Known rows, with every step that occurs:
rova-lefu-lipitev: [ -7  -4   4 -13  10   6  -6  -6  12  -5 -22 -17   9  12  -9   0 -24 -11
  -4   2  -8 -15  11   2 -17  13   6  22   0   5 -35]
rova-lefu-lipitev-menezi-dinuta: [ -6  -8  13   3  15   8  -9 -17  11   3 -10 -14  20  10 -16  26 -13 -19
  -9   5  -1   3   8   0 -20  18 -18  10   6   8 -18]
lefu-dinuta-nifo: [ -3 -13   4 -17  12   7 -18  18   5 -25 -26 -10   1  18 -13  20 -10  -7
   2   9   6   0   0  25 -21  -3 -16  15  -1  -7  11]
dinuta-lefu-lipitev: [ -5 -10  17  -9  10   4  -5   4  21  -2 -26 -16   2  12 -18  16 -26  -4
   5  -5  -4 -13  15   4   3  12   9  19 -15  -9 -34]
zituge-nifo-lipitev: [ -9   1  19 -18   3  -3 -23  12  13   5 -24 -38  33  -1  -9  12  -9 -24
 -18   9  -4  15   4 -10 -17  12  -1   4 -10 -12 -15]
zituge-nifo-dinuta-lefu: [  1 -12  28 -27  -1  10  -4  13  34 -19 -19 -18   9   8 -15  34  -9  -1
  -6   0   6 -11  15  12   3  11   6  -1 -26 -18 -22]
lipitev-nifo-rova: [ -2   1  17  -1  15  12 -17  13  20   1 -25  -3  28  -3 -10   2   3   0
 -17  14  -4  -5  11 -16 -20   2  -5  10  -8  -2 -24]
zituge-nifo: [  2 -11  33 -16  -5  15 -24  17  17  -4 -28 -37  20   6 -19   9  -9 -21
   0  11   4  16   6   7 -22  14  -2  -3  -8 -12 -17]
gagar-nifo-dinuta-lefu-rova: [  4  -9  10 -21  18   2  -7  13  22 -10 -29   8  -4   0 -21  18 -30   2
  -5  -8  -2 -20  13  22  -1  -1   4  21 -32  -2  -4]
lipitev-menezi-rova-lefu-dinuta-nifo-gagar: [-11 -19   2 -25   9  10 -10   3   7 -14 -19 -15  25  14  -1  37 -23 -19
 -11   4 -10 -11  10   6 -20  -3 -38  11   3   1   2]
lipitev-lefu-dinuta-nifo-rova: [ -9   1   8 -10  13  13 -14  14  23  -3 -25  -1  24   6  -1  11  -8   7
 -13   8  -3  -6  11  15 -27  -9  -5   9  -6  -4   1]
rova-lefu-lipitev-menezi-dinuta-nifo-zituge: [ -5   9  20  -7  20  18   5   4   0 -20  -6 -11  18  17 -13  26  -2 -17
  -2  14  -1   0  10  12 -32   1 -15  12  19   6 -16]
zituge-nifo-rova-lefu-lipitev-menezi: [-23 -14   7  -6   7  18 -17  -2  12   7 -29 -25  26  -7   2  12 -20  -7
  -9   1 -11  -1  22  -7 -13  19  -8  20   2  -5 -24]
rova-lefu-dinuta-nifo-gagar: [ -9 -14   2 -30  10   7 -10   6  10 -11 -19 -16  16  17  -7  31 -23 -20
  -8   4 -10 -18   5  12 -22  -1 -26   8   6  -2   3]
zituge-nifo-dinuta-lefu-rova: [  2 -13  19 -25  14   3  -9  16  31  -7 -31   3   1  -5 -20  17 -34   0
  -6  -7  -1 -14  14  18   4   4   8  16 -36  -5 -11]
rova-lefu-lipitev-nifo-gagar: [ -5 -10  12 -17  11  10  -4   1  10   2 -17 -19  24   6  -9  16 -21 -25
 -10  11 -16 -17  10 -16 -14  12 -23  17   7   0 -29]
zituge-nifo-rova: [ -5  -1  31 -12   6  15 -23  15  27  10 -27 -20  35  -2 -10   6  -9  -3
 -14   7   2   7  12   0 -25   3   7  -2 -17  -6 -15]
menezi-dinuta-lefu-lipitev-nifo: [  2  -5  25   1  12   8  -6  10  14  -4 -24  -8   8   5 -18  14  -9 -10
  -2  16  -5  -2  10 -13  -2  17 -11  22  -3 -11 -41]
nifo-lipitev-menezi-vadob: [-16 -19  19  12 -16  12 -28   5  -1 -15 -33 -17  24   0 -13  19   0 -28
 -19   1  -8  -2  16  -9 -22  17 -18   1   7  -3 -25]
dinuta-nifo: [  0  -9  14 -10  10  10 -20  21   4 -18 -19 -24   7  22 -13  16   4 -13
   1  10  -6  -2   6  20 -21   0 -14   8   4  -4  -6]
menezi-lipitev: [  4 -23  18  -1   5  17 -20   3  15 -19 -26 -30  11  27 -25   4 -11 -26
   6  24   3  11  10  -5 -27  14 -11   6 -11 -11 -12]
menezi-lipitev-lefu: [  0 -12   8   1 -10  25  -3  -4  26 -17 -26 -27  16  21  -8  -8  -8 -21
   1  24 -11   5  18   6 -29   5 -19   6   5  -9 -22]
lefu-lipitev: [ -1  -9  13  -4  15   8  -8   0   7  -1 -22 -21  11  12 -18   3 -24 -12
   4   3  -2  -5   8   5 -12  12   4  22  -7   5 -27]
nifo-lipitev-lefu: [ -7   4  -2  -7  -7   7  -1  -4  22  -4 -21 -25  26   6   2  -4  -3 -16
 -18  11 -19  -3  13   0 -20   2 -12   8   8  -3 -24]
dinuta-nifo-rova-lefu-lipitev-menezi-vadob: [-19 -17  23   9 -12  21 -25   7   1 -10 -32  -9  21   1  -4  18  -5 -18
 -13   0 -11  -9  24   2 -26  14 -12   8  10  -2 -31]
rova-lefu-dinuta: [ -6 -14 -17 -25   7   0 -10 -10  19 -31 -32   3  -2  11 -13   7 -23  -4
 -12   3   8 -14   0   5 -24   4  -4  16  -6  -3  -1]
menezi-lipitev-nifo-dinuta: [ 10 -14  19 -10  12  22  -1   8  10 -26  -6 -17  23  11 -12  14   1 -16
  -6  29  11  -4   5  -7 -17  14 -12  16 -14  -1 -18]
lefu-lipitev-menezi-dinuta: [ -3  -9  18   8  16   8 -10 -13   9   5 -12 -17  21  10 -21  28 -12 -20
  -3   5   2   7   5   3 -18  17 -19  10   3  10 -14]

Rows:
[-12   0  -1 -17  15  -9 -19  13   4  -9 -22 -21  20   7  -4  21  -9 -15
 -17   7  -4   2  -1   2 -17   1  -9  16  -4 -10   4] => lefu-dinuta-nifo-lipitev
[ -6   9   6  -7  -3   7  -2   1  19  -2 -16 -24  28  10   4   7   1 -18
 -17  15 -19   1  11   9 -24   0 -19   6  14  -3 -17] => menezi-dinuta-nifo-lipitev-lefu
[  0 -12  10 -16  15  -4 -16  12  29  -7 -39   7  -8   1 -26   9 -32   0
  -4 -11  -8 -17  14  12   4   2   4  18 -29  -4 -14] => dinuta-lefu-rova
[ -2  -7   8 -10   8   7  -4  -9  10 -13 -19 -13  15  13  -6   0 -22 -10
  -6   5  -5  -7  14  -1 -17   8  -3  24  -8  11 -42] => menezi-rova-lefu-lipitev
[ -2 -19  -7 -12   0  14  -3  -8  24 -27 -34  -6   6  15 -13   1 -24 -12
   0  19   8   2   5  11 -26   3 -16  15  -6 -11   2] => menezi-lipitev-lefu-dinuta
[ -4  -1  -2 -12   9   0  -7   3  23   2 -32  -1  13  -6  -7  -9 -29 -11
 -14   1 -18  -9  13  10 -12  -3  -6  23 -13   6 -13] => nifo-lipitev-lefu-rova
[-12   1  -3 -20  11  -8 -15   8   6 -16 -22 -16  24   8   3  20  -8 -13
 -24   9  -5   2   3  -2 -21  -2 -16  16  -7  -5  -4] => menezi-rova-lefu-dinuta-nifo-lipitev
[-12   0  15 -15  10  10 -10   0  20   7 -23 -17  22   2  -2   0 -25  -5
  -9   3  -7 -10  16   0 -21  11  14  18  -6   0 -35] => zituge-nifo-rova-lefu-lipitev
[ -6   1  17  -8  16  12 -21  19  19   1 -20 -10  26   9  -6  12   1   2
 -13   5  -5  -7  12   9 -25  -6  -2   5  -8   0  -7] => dinuta-nifo-rova
[-11  -9  -6 -28   7   4 -13  -5  25 -19 -35   3  10   2  -8   8 -24   2
 -17   5  10  -9   4   3 -27   4   2  12 -12  -8  -1] => zituge-nifo-rova-lefu-dinuta
[  1  -8   1 -15  -5   6 -12 -10  17 -34 -22  -8  15  17  -6   3  -1  -9
 -20   8  -6  -7  12  -7 -27   1 -18   8  -7  11 -36] => menezi-rova-lefu
[ -1 -21  14   6   3  13 -12  -7   2 -19 -21 -15  29   8  -9  14 -11 -11
  -5   6   0  13  15  -9 -11   4 -34  21 -16  14 -31] => lefu-lipitev-menezi-rova
[-21 -14  -2  -3  11  15 -14  -7   9   3 -26 -19  22  -4   0  12 -18  -5
 -10  -1 -13  -9  22  -9 -11  15  -9  23   4  -1 -24] => nifo-rova-lefu-lipitev-menezi
[ -2  -5  11  -4  10  11  -8   6   6 -10 -26 -11  11   2 -10  -2  -7 -13
  -6  18 -10  -6   9 -19 -13  16  -9  27   6  -4 -43] => rova-lefu-lipitev-nifo
[  3  -7  15 -21   4   9   0  12  21 -22 -17 -12   1  14 -20  35  -3   4
  -3   0   4 -19  13  17  -4   6   0   7 -19 -15 -13] => gagar-nifo-dinuta-lefu
[ -6 -16   6 -26  13   7 -12   9   8  -9 -19 -19  18  17 -11  34 -24 -21
  -5   5  -6 -13   3  14 -20  -1 -27   7   2  -1   8] => lefu-dinuta-nifo-gagar
[  6 -18  21   4   5  18 -17  13   9 -20 -27 -21  14  13 -20   1   2 -23
   0  34  -1  12   7 -23 -22  16 -22  16  -2 -14 -27] => menezi-lipitev-nifo
[ -6   9  -3  -6  -7   9  -1   1  11  -2 -22 -27  25   7   0   0   1 -16
 -15  13 -19  -1  12   9 -27   1 -17  12  12  -6 -16] => gagar-nifo-lipitev-lefu
[-17 -22   5   0   8  12 -12   0  11  -1 -30 -22  11   1  -9  23 -20  -5
   0  -5  -9  -6  22  -4   5  19 -12  20  -3 -10 -24] => dinuta-lefu-lipitev-menezi
[  1 -19  19 -11   9  16 -11   6  10  -6 -20 -27  26  13 -17  20 -15 -31
  -5  22 -11  -5   8 -19 -19  10 -32   8   2  -7 -19] => menezi-lipitev-nifo-gagar
[  1 -23  12   4   0  13 -15  -5   4 -27 -22 -14  28   9 -11  16  -1 -12
 -10   8   1  14  14  -9 -14   1 -40  13 -16  13 -24] => lipitev-menezi-rova
[ -2 -11  14 -15   8  10  -3   1   8  -5 -17 -16  30   6  -6  18 -20 -23
 -12  13 -15 -12  12 -18 -15   7 -30  18   2   5 -33] => menezi-rova-lefu-lipitev-nifo-gagar
[ -9  -5 -16 -24  10   2 -10  -5  16 -21 -33   8   6   6 -10  10 -20   5
 -16   4   9 -13   3   9 -33   0  -3  17  -9  -5   4] => gagar-nifo-rova-lefu-dinuta
[  1   5  19  -9  15  17   0  16  -1 -31 -11 -14  12  21 -20  17   4 -16
   2  16   1  -2   8  14 -30  -4 -12   9  12   4 -12] => dinuta-nifo-zituge
[ -8  -8  20 -15  13  -6 -18   9  30   7 -33   2   7  -7 -20  25 -34  -7
 -11  -9  -8  -3  15   7   1   8  -3  15 -26  -7 -10] => zituge-nifo-lipitev-menezi-dinuta-lefu-rova
[ -3 -16  29 -25   1  14 -16   9  17   5 -20 -39  31   9 -15  24 -22 -29
  -7   6  -7   0   7   2 -19  10 -17  -4  -3  -4 -11] => zituge-nifo-gagar
[  5   6  18  -1  14  17   5   9   1 -30 -16  -6  16  10 -23   7   5 -17
  -2  23   1   0   6 -13 -27   3 -15  14  11   3 -29] => lipitev-nifo-zituge
[-15 -18   6  -3  10  17  -7   3   3  -2 -24 -22  14  -1  -9  31 -16  -4
   0  -2  -5  -7  20   5   0  17 -13  23  -4 -10 -16] => gagar-nifo-dinuta-lefu-lipitev-menezi
[-10   6   5 -17   8   6 -15   0  25  -8 -18  -6  20  12  -1  11   0  -2
 -25   6 -11 -16  14   4 -34  -1   0   3   4   2 -20] => menezi-dinuta-nifo-rova-lefu
[ -8  -5  17  -6  13  11 -15   7   4  -4 -12 -20  15  18  -7  31  -3 -16
  -3   9  -8   1   9  18 -23   7 -22  11  13   1  -9] => rova-lefu-lipitev-menezi-dinuta-nifo
[-10   2  -2 -17   6   5 -14  -5  27 -11 -24  -6  18   7  -3   0  -4   0
 -26   3 -11 -21  16  -7 -30   2   5   5  -2   2 -25] => nifo-rova-lefu
[-12 -23  26   9 -15  22 -16   4   5 -18 -28 -11  16   1 -13  27  -8 -19
  -8  -1  -2 -10  22   2 -13  20 -10   8  -1  -4 -32] => nifo-dinuta-lefu-lipitev-menezi-vadob
[ -2 -16 -13 -23   4   0  -9 -12  17 -38 -31   6   4  11 -12   9 -21  -3
 -14   6  11  -6   2   2 -24  -1 -16  17 -14   3  -8] => menezi-rova-lefu-dinuta
[ -5   8   1  -8  10  -4 -17   9  -6   1 -21 -29  22   7 -14  16   1 -19
 -17   7  -8   3   2  -1 -26   5 -10  15  -2  -7  -3] => gagar-nifo-lipitev
[ -4   5  26   2  18   9 -10   9  25  11 -21   2  27  -3 -10  11  -8   3
 -14  11  -4  -5  14 -14 -13   5   0  14 -13  -5 -32] => menezi-dinuta-lefu-lipitev-nifo-rova
[-10   4   6 -12  14   9  -7  -2  10   5 -22 -12  17   7  -6   1 -21  -3
  -9   1  -9 -15  15   4 -25   8  10  23  -2   3 -28] => gagar-nifo-rova-lefu-lipitev
